Each row was made from one small tree. The marks that hang from a mark follow it in brackets, in the order of their numbers. Every link used is in the known rows. Write each row's tree.
Known rows:
z_266[z_518[z_25[z_901[z_86 z_800[z_141]]]]]: [-0.324 -1.135 -5.393 -0.948  0.076  1.022 -0.129 -0.472  1.012  2.307
  0.681 -0.743  0.151 -2.270 -1.222 -1.534 -1.263  1.366 -1.267 -1.641]
z_431[z_276[z_25 z_696]]: [-2.380 -3.411  5.326  1.900 -2.039  3.344 -0.339  4.169  0.697 -5.129
  0.394 -0.364 -1.999  2.633 -0.273 -1.749  0.495 -0.565 -1.776 -0.239]
z_276[z_25[z_518 z_901] z_696]: [-3.818 -3.102  4.786 -2.115 -1.358  2.735  1.290  3.391 -0.199 -4.425
  0.547 -1.117 -2.083 -0.480  0.235 -0.525 -0.304  0.128 -1.928 -1.592]
z_696[z_276[z_25[z_901]]]: [-1.646 -2.921  3.749  0.304 -1.426  1.977  1.224  3.464  1.343 -4.023
 -1.415 -0.443 -1.191  1.507 -0.688  0.493  1.339 -1.048 -1.511  0.636]
z_901[z_25[z_518] z_86]: [-0.737 -1.988  1.473 -1.387 -2.503  0.032 -0.216  2.758 -3.122  2.385
 -1.631  1.071 -1.644 -3.164 -1.998  1.361  1.490 -1.032 -0.328 -0.021]
z_901[z_25[z_518] z_86 z_800[z_141]]: [-1.444 -5.190  1.770  0.630 -2.629  2.350  1.084  1.278 -3.876  5.133
 -2.582 -0.337 -2.556 -3.505 -1.507  1.511  2.008 -3.070 -0.176 -0.197]
z_800[z_141]: [-0.082 -0.587 -0.410  1.493  0.913  1.466  0.728 -2.322  0.058  2.885
 -1.271 -0.952 -0.496  0.896  0.992  0.172 -1.022 -0.296  0.882 -0.470]
z_696[z_276]: [-0.653 -2.011  1.512  0.715 -1.304  1.078  0.831  1.625  0.993 -2.628
 -1.535 -0.081 -0.792  1.082 -0.865  0.468  0.809 -0.553 -0.447  1.696]
z_431[z_276]: [-0.523 -1.519  2.753  0.810 -0.446  1.561 -1.014  1.992  1.024 -1.899
  0.279 -0.420 -0.389  0.784 -0.927 -1.243 -0.393 -0.527 -0.769 -0.298]
z_586[z_518[z_25]]: [ 0.058 -0.018 -5.323 -0.652 -0.823 -0.100  0.535  0.564  1.555 -0.756
  2.604  0.779  1.374 -2.095 -0.131  0.975 -0.640  3.396  0.318 -0.590]
z_431[z_276[z_25[z_518 z_901[z_800]] z_696]]: [-3.441 -4.599  6.278 -0.337 -1.603  3.964  0.208  4.411  0.635 -4.711
  0.649 -1.482 -2.038  0.057 -0.818 -1.610 -0.161 -1.038 -2.254 -1.356]
z_86[z_901[z_25[z_518] z_800]]: [-2.529 -2.510  1.988 -0.875 -2.495  2.969  0.502  0.495 -1.904  1.474
  0.215 -0.083 -0.749 -3.377 -2.284 -0.837  2.404 -2.756  0.204  1.595]
z_86[z_901[z_25[z_518] z_800[z_141]]]: [-2.556 -2.807  1.821 -0.147 -2.156  3.692  0.782 -0.649 -1.865  2.903
 -0.334 -0.535 -0.976 -2.912 -1.794 -0.783  1.902 -2.914  0.663  1.387]
z_696[z_276[z_25[z_518 z_901[z_86 z_800]]]]: [-1.901 -4.848  4.351 -0.184 -2.360  2.175  1.677  3.616  0.474 -3.206
 -2.068 -0.502 -2.188 -0.625 -0.994  0.680  1.571 -1.318 -1.897  0.363]
z_901[z_86]: [ 1.052 -1.830  0.827  1.957 -1.784 -0.122 -0.011  1.895 -1.020 -0.133
 -1.435  1.051 -1.096 -1.746 -0.378  0.102  1.211 -0.935 -0.822  0.033]
z_266[z_518]: [ 0.465  0.449 -4.392 -0.673 -0.127  0.065 -1.243 -0.665  0.514  1.617
 -0.668  0.245 -0.223  0.439 -1.308 -1.097 -1.184  0.896 -0.871 -0.191]
z_696[z_276[z_25[z_518 z_901[z_800]]]]: [-2.264 -4.209  4.019 -0.881 -1.765  2.208  1.655  3.004  0.847 -3.167
 -1.556 -0.841 -1.879 -0.053 -0.845  0.622  1.157 -1.053 -1.614  0.298]
z_696[z_276[z_25]]: [-1.225 -2.957  3.071  1.359 -2.201  1.615  1.149  2.807  0.890 -3.610
 -1.844  0.294 -1.809  2.505 -0.305  0.465  1.880 -0.501 -1.139  1.398]
z_901[z_25 z_86 z_800[z_141]]: [-0.926 -4.681  1.581  2.784 -2.476  2.671  0.900  2.007 -3.453  4.323
 -2.376 -0.162 -1.819 -1.830 -1.407  1.322  2.735 -3.951 -0.239  0.268]
z_586[z_518[z_25[z_901]]]: [-0.378  0.098 -4.720 -1.654  0.012  0.250  0.596  1.308  2.005 -1.192
  3.006  0.099  2.009 -3.100 -0.542  1.006 -1.142  2.920 -0.059 -1.356]
z_431[z_276[z_25[z_518 z_901] z_696]]: [-3.227 -3.649  6.086 -0.681 -1.381  3.530 -0.089  4.357  0.914 -4.951
  0.687 -1.230 -1.856  0.463 -0.731 -1.616 -0.586 -0.427 -2.098 -1.389]
z_276[z_25 z_696]: [-2.653 -2.688  3.664  1.581 -2.265  2.481  0.964  3.108 -0.476 -4.678
  0.156  0.104 -2.327  2.631  0.930 -0.743  1.306 -0.038 -1.454  0.011]
z_518[z_25[z_901[z_86 z_800]]]: [-1.121 -1.955 -1.353 -1.141 -0.244  0.605  1.192  1.461  0.706 -0.399
  2.567 -0.930  0.741 -4.347 -0.415 -0.664  0.384  0.805 -1.036 -1.895]

Which tree is each row?
[-1.432 -4.843  2.048 -0.480 -3.273  1.330  0.609  2.878 -3.870  3.165
 -1.678  0.300 -2.211 -4.100 -2.212  1.375  2.608 -2.822 -0.787  0.126] -> z_901[z_25[z_518] z_86 z_800]
[-1.353 -3.782  2.547 -3.195 -0.325  1.165  1.014  1.772 -0.842  0.798
 -0.517 -1.601 -0.816 -6.376 -1.420  0.386 -0.550 -1.629 -1.550 -2.145] -> z_25[z_518 z_901[z_86 z_800]]
[-1.657 -3.891  4.146 -0.469 -2.117  1.747  1.423  3.571  0.743 -3.481
 -2.066 -0.241 -2.036 -0.275 -0.905  0.673  1.175 -0.704 -1.724  0.296] -> z_696[z_276[z_25[z_518 z_901[z_86]]]]
[-2.197 -2.423  1.668  1.373 -1.970  3.911  0.709 -0.111 -1.605  2.348
 -0.223 -0.372 -0.503 -1.750 -1.734 -0.897  2.441 -3.544  0.618  1.720] -> z_86[z_901[z_25 z_800[z_141]]]
[-1.920 -2.759  5.065 -1.007 -0.646  2.336 -0.418  3.295  1.170 -2.676
  0.309 -0.916 -1.265  0.040 -0.827 -1.112 -0.501 -0.391 -1.754 -1.691] -> z_431[z_276[z_25[z_518 z_901]]]
[-2.506 -3.427  0.885 -1.324 -0.818  2.490  1.065 -0.597 -2.796  5.291
 -1.108 -1.436 -1.447 -1.718 -1.125  1.391  0.740 -2.150  0.637 -0.227] -> z_901[z_25[z_518] z_800[z_141]]
[-3.308 -3.987  5.222 -1.125 -2.157  2.655  1.299  4.355 -0.708 -4.476
 -0.154 -0.609 -2.646 -1.376  0.049 -0.468  0.326 -0.300 -2.352 -1.524] -> z_276[z_25[z_518 z_901[z_86]] z_696]
[-0.932 -1.817  2.168 -3.787  0.182  0.276  0.473  1.704 -0.266  0.262
 -0.413 -1.033 -0.431 -5.693 -1.235  0.358 -1.375 -0.349 -1.236 -2.238] -> z_25[z_518 z_901[z_86]]
[-0.090  0.030 -5.523 -1.810 -0.052  0.093 -0.673  0.330  1.230  1.076
  1.175 -0.148  0.520 -2.232 -1.515 -1.597 -1.316  2.071 -1.442 -1.572] -> z_266[z_518[z_25[z_901[z_86]]]]
[-0.776 -0.603 -1.635 -1.588  0.160  0.019  0.823  1.402  1.038 -0.779
  2.633 -0.552  1.043 -3.913 -0.288 -0.701 -0.224  1.720 -0.806 -1.937] -> z_518[z_25[z_901[z_86]]]
[ 0.331 -5.017  1.081  3.939 -1.882  2.198  1.304  0.334 -1.743  2.618
 -2.412 -0.386 -1.956 -2.064  0.101  0.236  1.654 -2.968 -0.687 -0.179] -> z_901[z_86 z_800[z_141]]
[-2.050 -0.519  1.623 -1.497 -2.017  2.079 -0.102  0.430 -1.377  0.990
  0.311  0.458 -0.355 -2.700 -2.158 -0.880  1.596 -1.477  0.575  1.551] -> z_86[z_901[z_25[z_518]]]
[-1.639 -1.074 -1.733 -2.087  0.653  0.694  1.233  0.557  1.156 -0.342
  3.264 -1.456  1.274 -3.457 -0.218 -0.708 -0.280  1.303 -0.629 -1.908] -> z_518[z_25[z_901[z_800]]]
[-3.286 -2.584  4.608  0.051 -1.168  3.032  1.100  4.199  0.187 -5.263
  0.748 -0.939 -1.407  1.186  0.334 -0.676  0.553 -0.770 -1.994 -1.069] -> z_276[z_25[z_901] z_696]
[-1.592 -3.305  3.227 -0.095 -2.330  1.408  1.372  2.199  0.605 -3.008
 -2.011  0.103 -2.289  1.366 -0.345  0.560  1.295  0.127 -1.087  1.108] -> z_696[z_276[z_25[z_518]]]
[-2.281 -4.394  3.906 -0.362 -1.458  2.745  1.915  2.207  0.836 -2.187
 -2.032 -1.149 -2.022  0.332 -0.497  0.699  0.817 -1.097 -1.297  0.183] -> z_696[z_276[z_25[z_518 z_901[z_800[z_141]]]]]
[-3.635 -4.142  4.723  0.992 -1.208  4.178  1.726  3.404 -0.203 -3.924
  0.298 -1.661 -1.853  1.042  0.593 -0.621  0.773 -1.774 -1.941 -1.196] -> z_276[z_25[z_901[z_800[z_141]]] z_696]
[-1.149 -2.172 -1.480 -0.634  0.110  1.136  1.454  0.627  0.708  0.563
  2.130 -1.276  0.607 -3.988 -0.036 -0.604  0.012  0.692 -0.732 -2.034] -> z_518[z_25[z_901[z_86 z_800[z_141]]]]
[-1.289 -3.550  3.997  0.966 -2.036  1.927  1.259  4.056  0.982 -4.036
 -1.899 -0.058 -1.566  0.868 -0.831  0.531  1.729 -1.385 -1.774  0.621] -> z_696[z_276[z_25[z_901[z_86]]]]
[-2.014 -3.313  3.839 -1.173 -1.510  1.789  1.407  2.987  1.108 -3.442
 -1.555 -0.575 -1.628  0.339 -0.748  0.631  0.757 -0.369 -1.466  0.309] -> z_696[z_276[z_25[z_518 z_901]]]
[-4.144 -4.464  5.059 -1.667 -1.645  3.387  1.689  3.476 -0.559 -4.067
  0.503 -1.522 -2.348 -0.929  0.126 -0.489  0.318 -0.767 -2.150 -1.505] -> z_276[z_25[z_518 z_901[z_800]] z_696]
[-1.401 -4.095  2.359 -2.375  0.125  1.924  1.321  0.676 -0.802  2.182
 -1.063 -2.031 -1.056 -5.925 -0.911  0.488 -1.077 -1.783 -1.122 -2.402] -> z_25[z_518 z_901[z_86 z_800[z_141]]]
